In the rows, zero is written as 128.
Known rows, with every step that occurs
kirodus serem dumam gusi: [139 153 143 131 135 148 148 150 151 160 135 153 136 169 106 213  92 152
 168 108 120 124 129  99 114  85  98  98 126 103 123 143 170 136 105 205
 124 111  77 108 104 160 128 148 128  82 149 141  62 142]
dumam gusi: [125 135 144 124 109 137 135 153 150 166 147 134 144 142 108 152 115 153
 144 113 122  99 122  97 127  94  99 127 120 109 112 135 167 121 116 127
 123 117  81 126 109 150 136 130 141  80 142 133  94 143]
zasifa baza gusi dumam duput: [128 129 160 137  85 116 151 112 153 215 153 159 137 144 117 134 138 169
 135 108 122 115 163  94 139  93 123 125 106 101 118 139 183 114 127 107
 120 118 109 112  82 166 115 183 140  97 137 138  98  97]
pavef duses dumam gusi baza zasifa: [ 91 126 148 129 121 120 134 117 158 194 144 141 135 147 125  98 147 184
 121 120 135 115 156  93 149 145 108 126 109  88 108 131 181 107 168 128
 108 104  83 169  73 185 148 162 123  86 118 136 105 113]
serem dumam gusi baza zasifa: [106 134 145 128 121 122 149 130 149 199 138 150 132 139 124 183  94 167
 134 122 124 128 147 101 130 120 103 127  98  93 112 161 180 132 138 168
 121 126  86 114  69 164 135 165 124  86 158 129  79 123]
dumam zasifa baza gusi pavef: [151 125 151 137 112 130 155 110 184 216 134 143 137 124 115 153 129 173
 121 133 106 118 134 104 151 112 111 131 103 105  95 158 183 120 141 133
 110 142 113 129 102 187 150 171 142  82 150 132 104 114]
tobi kirodus serem dumam zasifa baza: [144 120 125 131 126 135 156 153 151 195 115 149 111 180 108 252  84 134
 190 126 126 131 125 111 123  93 119  78 102  87 121 140 167 151 132 213
 133 140  69  74  78 145 139 160 135  91 157 136  46 134]
kirodus serem dumam: [132 163 117 122 140 136 150 153 136 150 157 149 141 168  98 229  72 135
 181 101 118 130 124 110  83  78 100  82 130  95 126 128 188 140 108 189
 126 106  72  91 107 152 128 160 128  80 159 140  61 133]
dagipa dumam zasifa baza: [132 126 114 131 101 115 143 147 156 182 128 132 148 120 120 176 115 145
 169 119 108 110 127 113 133  96 127 115 100 118 107 165 179 124 129 146
 125 124  87 100  84 140 124 137 150  82 126 113  88 134]
gusi pavef duses dumam zasifa baza: [110 124 126 132 120 126 144 117 191 183 118 145 131 138 116  94 147 173
 139 125 120 118 144 101 145 130 111 114 112 100 104 141 208 116 181 127
 107 116  82 170 112 177 144 158 134  82 102 137 100 121]
duput dumam zasifa baza gusi: [162 118 144 138  97 147 157 127 182 223 139 145 115 154 129 192 126 160
 138 125 133 113 149  83 156 113 106 132  90  96 113 184 176 134 137 155
 120 136 100 117  78 166 132 163 148  95 159 113  88 140]
zasifa baza gusi pavef duses dumam duput: [138 144 139 135 100 123 141 100 180 198 146 160 144 142 112  79 161 180
 123 109 101 120 153  82 154 114 115 125 122 112 117 136 231 109 166 101
 102  97 100 166 103 198 138 183 138  92 102 156 118  96]
kirodus serem dumam zasifa baza gusi: [168 134 141 140 118 145 160 122 176 222 126 156 115 160 120 225  91 154
 160 130 129 133 147 110 129 104 115 106 100 103 117 170 162 132 126 203
 125 137  99 100  74 175 137 176 138  91 157 132  68 126]
dumam zasifa baza gusi: [152 118 137 134  97 137 150 123 171 225 137 141 119 134 120 176 112 154
 141 131 136 110 142 109 137 113 117 129  96 112 110 168 156 122 131 139
 125 140 104 112  79 169 140 161 149  87 152 126  94 128]
zasifa dumam: [111 128 133 130 125  95 143 151 125 166 166 138 137 152 112 171 100 146
 153 111 133 109 117 127 117  90 113 109 122 102 115 141 181 123 111 109
 128 121  91  95  95 134 125 156 139  83 164 133  86 137]
kirodus serem dumam zasifa baza gusi pavef: [160 143 150 142 134 141 162 111 184 217 124 159 135 150 113 209 110 171
 140 129 101 136 137 108 144 105 111 104 111  99 104 157 187 131 137 198
 113 134 107 114  94 194 147 184 133  87 158 139  70 114]
baza zasifa dumam gusi pavef duses: [119 133 153 137 139 102 143 119 159 192 153 144 154 127 120 105 140 186
 111 120 111 109 114 106 171 119 101 126 120 109  98 157 209 120 154 133
 116 120 106 164 112 176 151 165 140  86 137 152 100 115]
pavef duses dumam duput: [114 148 115 118  92 118 128 132 154 145 151 152 145 143 102  71 144 157
 154  92 120  98 138  80 115 100 106 114 132 115 133 115 224 125 155  85
 113  83  72 155 111 156 122 154 136  92  92 152 107 104]
tobi kirodus serem dumam gusi pavef duses: [154 155 146 134 162 133 142 143 173 157 139 149 160 168  99 178 119 165
 145 110  95 124  98  86 153  98  93  91 135  89 103 113 216 133 144 198
 109 108  69 143 123 196 158 152 133  76 130 168  69 121]
serem dumam gusi baza: [111 146 145 128 129 124 145 139 170 167 130 149 141 145 116 180  96 164
 143 117 109 124 140  93 117 107  99 121 106  92 112 143 190 122 129 164
 116 116  70 122  85 161 133 152 127  73 141 131  77 136]
duput dumam gusi baza zasifa: [104 121 158 126 106 130 152 132 149 208 156 148 130 152 131 164 131 178
 130 120 122 110 147  77 153 124  99 132 100  81 113 165 171 129 141 146
 120 122  89 129  64 157 137 157 133  96 159 119  85 128]
baza zasifa dumam duput: [111 122 133 129  83  92 144 137 108 195 159 159 130 138 116 149 111 156
 147 106 124 102 126 114 130  83 123 116 114 117 133 159 185 138 123 106
 143 123 111  82  74 119 113 173 143 108 163 140  88 103]
duses dumam gusi: [115 134 146 129 110 140 136 144 158 155 134 137 134 165 112 125 140 160
 147 108 131 109 150  91 126 115 100 125 129 101 110 121 179 107 133 120
 109  98  71 145 107 165 134 134 129  85 119 133 100 138]
baza zasifa dumam: [103 117 132 130 118  95 142 144 110 194 171 140 129 149 123 176  99 150
 146 114 138 115 127 131 124 102 118 111 110 103 114 157 176 125 120 118
 132 132 105  89  80 131 129 169 138  95 177 130  86 124]
dagipa bodo: [101 127 120 115 122 118 127 153 126 144 174 116 160 139  99 154  94 135
 177 102  93  93  96 108  92  97 117 127 123  92 106  95 167 108 140 101
 131 110  67  88 113 128 134 137 142  68 162 123  99 138]
pavef duses dumam gusi baza: [ 93 135 152 128 124 122 135 125 178 160 137 138 140 152 119  85 153 182
 130 119 126 108 151  84 141 137 104 122 120  87 107 117 192  99 160 119
  96  92  63 179  91 187 146 146 124  76  95 139 102 126]
tobi bodo: [107 125 121 119 115 116 133 156 121 142 169 126 143 140  96 193  93 126
 165 105 102 111  99  97  84  97 110 109 121  91  98  84 177 129 118  93
 128 124  60  72 116 126 145 119 142  69 156 125  89 144]

Rows
[150 133 134 130 112 135 147 122 150 215 165 137 131 141 114 179 100 152
 139 128 130 118 142 109 127 107 116 123  98 104 103 156 173 112 116 120
 121 130 107 111  88 171 141 170 145  81 165 130 107 131] | zasifa baza gusi
[144 124 149 138 114 133 155 104 192 210 122 148 130 143 120 127 147 178
 120 129 113 121 158 102 156 129 111 128 111  99  96 145 192 109 156 126
 101 125 104 145  97 197 147 170 132  90 132 129 103 113] | duses dumam zasifa baza gusi pavef
[117 127 132 130  88  94 140 145 126 171 157 157 137 142 109 140 114 151
 157 101 114 100 119 108 123  71 119 115 123 118 134 146 192 130 117  98
 136 114  95  86  92 117 114 161 147  98 148 146  89 114] | zasifa dumam duput
[119 122 156 138 120 111 145 151 147 173 144 142 133 153 117 161 117 162
 140 118 129 105 122 110 146 100 106 123 118 108 114 156 169 115 109 135
 126 119  89 113  95 142 129 143 142  90 154 136  83 143] | zasifa dumam gusi
[ 99 116 148 128 104 113 145 141 166 166 131 137 139 141 108 132 129 162
 152 109 138  97 144 107 123 108 108 119 112  89 115 123 159 123 140 117
 123 122  74 131 100 143 126 143 135  85 125 127  80 117] | gusi dumam zasifa
[101 134 147 126  89 109 143 135 139 164 153 155 153 141 101 118 135 160
 151  94 118  98 146  94 114  81 112 115 124 101 126 114 188 122 128  92
 127 104  86 116 102 138 113 161 136  91 127 141  92 100] | gusi dumam duput
[118 139 158 129 123 137 141 130 173 157 133 144 152 150 106 107 156 176
 128 111 102 115 141  92 144 117  93 124 137  98  97 117 197 103 142 118
  99 101  83 158 124 183 145 143 123  83 119 138 103 122] | duses dumam gusi pavef
[110 151 120 124 140 116 135 125 174 141 154 139 161 144 103  77 150 164
 131 100 113 113 135  96 122 126  97 112 141  96 101 104 231 107 166  91
  95  87  75 182 135 190 147 156 125  73  99 146 114 117] | gusi pavef duses dumam
[133 151 147 133 138 136 142 130 187 157 156 144 164 141 107 116 151 181
 117 108  93 100 114  65 161 111  79 130 131  95 106 150 233 127 152 134
 105 102  83 185 135 179 147 145 144  79 119 143 102 133] | duput dumam gusi pavef duses
[119 127 110 127 113 129 151 145 166 186 115 150 119 142 114 205  78 142
 167 124 125 128 138 108 107  96 110 113  96 108 118 170 192 147 138 176
 133 137  78 102  93 140 124 156 136  82 150 122  71 142] | serem dumam zasifa baza
[128 116 160 135 105 122 152 128 181 194 133 140 134 142 118 142 137 167
 134 116 143  99 153 102 138 115 108 131 109  89 106 130 152 119 135 124
 117 127  88 130  88 169 129 157 136  89 130 126  88 108] | baza gusi dumam zasifa
[142 134 138 131 117 128 141 112 204 174 123 144 138 140 114  83 161 174
 122 113 125 103 144  90 148 139  97 132 123  99 107 127 205 113 172 116
  97 104  81 184 114 195 146 154 131  86 101 142 105 106] | baza gusi pavef duses dumam zasifa
[150 135 137 136 124 125 145 106 198 204 140 144 145 118 113 115 135 175
 113 132 110 110 123  99 161 122 105 129 108 110 102 155 206 120 164 131
 108 128 105 171 113 200 154 168 147  77 124 146 107 112] | dumam zasifa baza gusi pavef duses
[142 130 136 122 130 134 138 165 116 160 171 134 139 190  89 226 101 130
 184 106 125 103 101 112 117  81 113  69 130  78 116  86 150 133 104 155
 127 118  73  73  94 153 154 147 140  85 164 150  61 125] | tobi kirodus serem
[118 138 149 138 139 103 139 124 173 169 149 141 159 132 112 100 139 183
 111 117 106 108 108  98 163 108  97 123 129 109 100 146 211 115 146 126
 111 110  94 168 126 175 146 153 143  77 128 156 100 127] | zasifa dumam gusi pavef duses
[129 135 160 131  84 116 144 119 155 190 158 155 150 144 108 119 139 170
 130  98 122 103 156  90 135  90 112 126 117 101 121 123 183 117 121 100
 119 111 100 115  88 164 115 172 140  95 132 142 100  91] | baza gusi dumam duput
[149 123 135 135 110 133 147 110 190 210 131 142 120 148 126 118 140 165
 133 126 145 117 155  99 149 138 115 125 100 105 110 152 184 111 162 133
 108 119  94 162  86 192 144 165 142  87 114 134 106 123] | pavef duses dumam zasifa baza gusi
[132 157 141 129 138 133 146 135 176 159 132 152 155 138 103 175 108 163
 133 110  89 127 125  92 128  98  90 124 128 104 101 145 215 130 130 164
 113 119  82 136 124 169 136 148 127  76 144 139  87 132] | serem dumam gusi pavef
[168 127 130 140  96 124 149 122 170 216 136 135 143 124 129 181 121 156
 148 125 120 116 136 113 150 109 126 129  95 116 103 169 170 115 121 148
 119 131 102 105  70 171 128 153 148  85 138 117  99 123] | dagipa dumam zasifa baza gusi
[100 108 145 131 106 114 152 132 163 197 126 141 123 142 119 147 122 163
 151 127 135 113 152 109 133 110 122 115  94  91 111 146 160 121 143 132
 126 134  86 122  91 146 128 158 139  85 131 121  79 126] | gusi dumam zasifa baza
[ 99 121 153 124 108 121 140 127 140 207 151 139 134 132 121 148 116 173
 133 128 126 110 141 103 139 123 110 131 100  93 104 147 157 119 137 137
 123 128  93 117  68 156 150 159 132  88 154 129  92 118] | dumam gusi baza zasifa
[146 116 139 136  99 143 148 117 178 217 128 144 110 153 126 150 131 158
 140 127 143 116 164 104 141 129 118 125  99 104 109 151 165 114 143 132
 112 126  97 127  76 180 136 163 135  91 136 121  98 127] | duses dumam zasifa baza gusi
[131 157 109 120  96 125 140 147 141 151 146 164 146 138  98 177  83 138
 164  92 102 115 128  92  93  66 103 115 122 119 139 145 225 149 117 136
 132 110  76  94 104 128 105 159 135  88 144 143  81 115] | serem dumam duput
[ 97 119 165 135 123  96 144 140 155 181 139 143 134 148 121 147 124 176
 133 125 121 108 131 110 151 114 114 120 110  93 111 147 164 108 124 129
 118 120  88 114  73 152 136 152 135  82 147 132  84 137] | zasifa dumam gusi baza
[105 129 155 124 113 123 136 139 160 173 145 136 144 138 113 139 119 172
 138 123 116 100 133  94 133 110 104 127 113  91 108 134 161 111 131 127
 117 116  80 130  85 157 143 140 134  71 133 133  93 132] | dumam gusi baza
[129 150 143 130 134 123 135 128 177 159 153 137 166 122 101  97 139 177
 118 113 101 100 108  89 150 109  90 128 130 110 100 135 210 117 149 122
 107 106  88 179 137 181 152 143 142  70 114 155 108 123] | dumam gusi pavef duses
[116 114 159 138 114 112 144 142 130 203 146 143 126 148 124 165 118 166
 136 122 135 111 131 115 154 106 115 124 111 105 110 165 161 122 117 144
 133 130 106 105  81 145 131 153 138  98 166 135  84 133] | baza zasifa dumam gusi
[ 95 115 146 132  85  82 145 127 118 207 158 162 130 133 121 142 122 169
 139 113 117 106 133 111 137  92 126 118 107 107 129 157 183 129 132 105
 137 127 106  83  56 126 119 183 137 104 159 139  84  97] | gusi baza zasifa dumam duput
[124 126 163 140 122 118 153 116 158 215 164 141 139 155 119 156 127 169
 127 121 139 127 169 109 136 118 120 120 102  86  98 134 165 100 129 119
 111 122 105 124  86 186 131 180 133  82 151 127 100 119] | zasifa baza gusi dumam
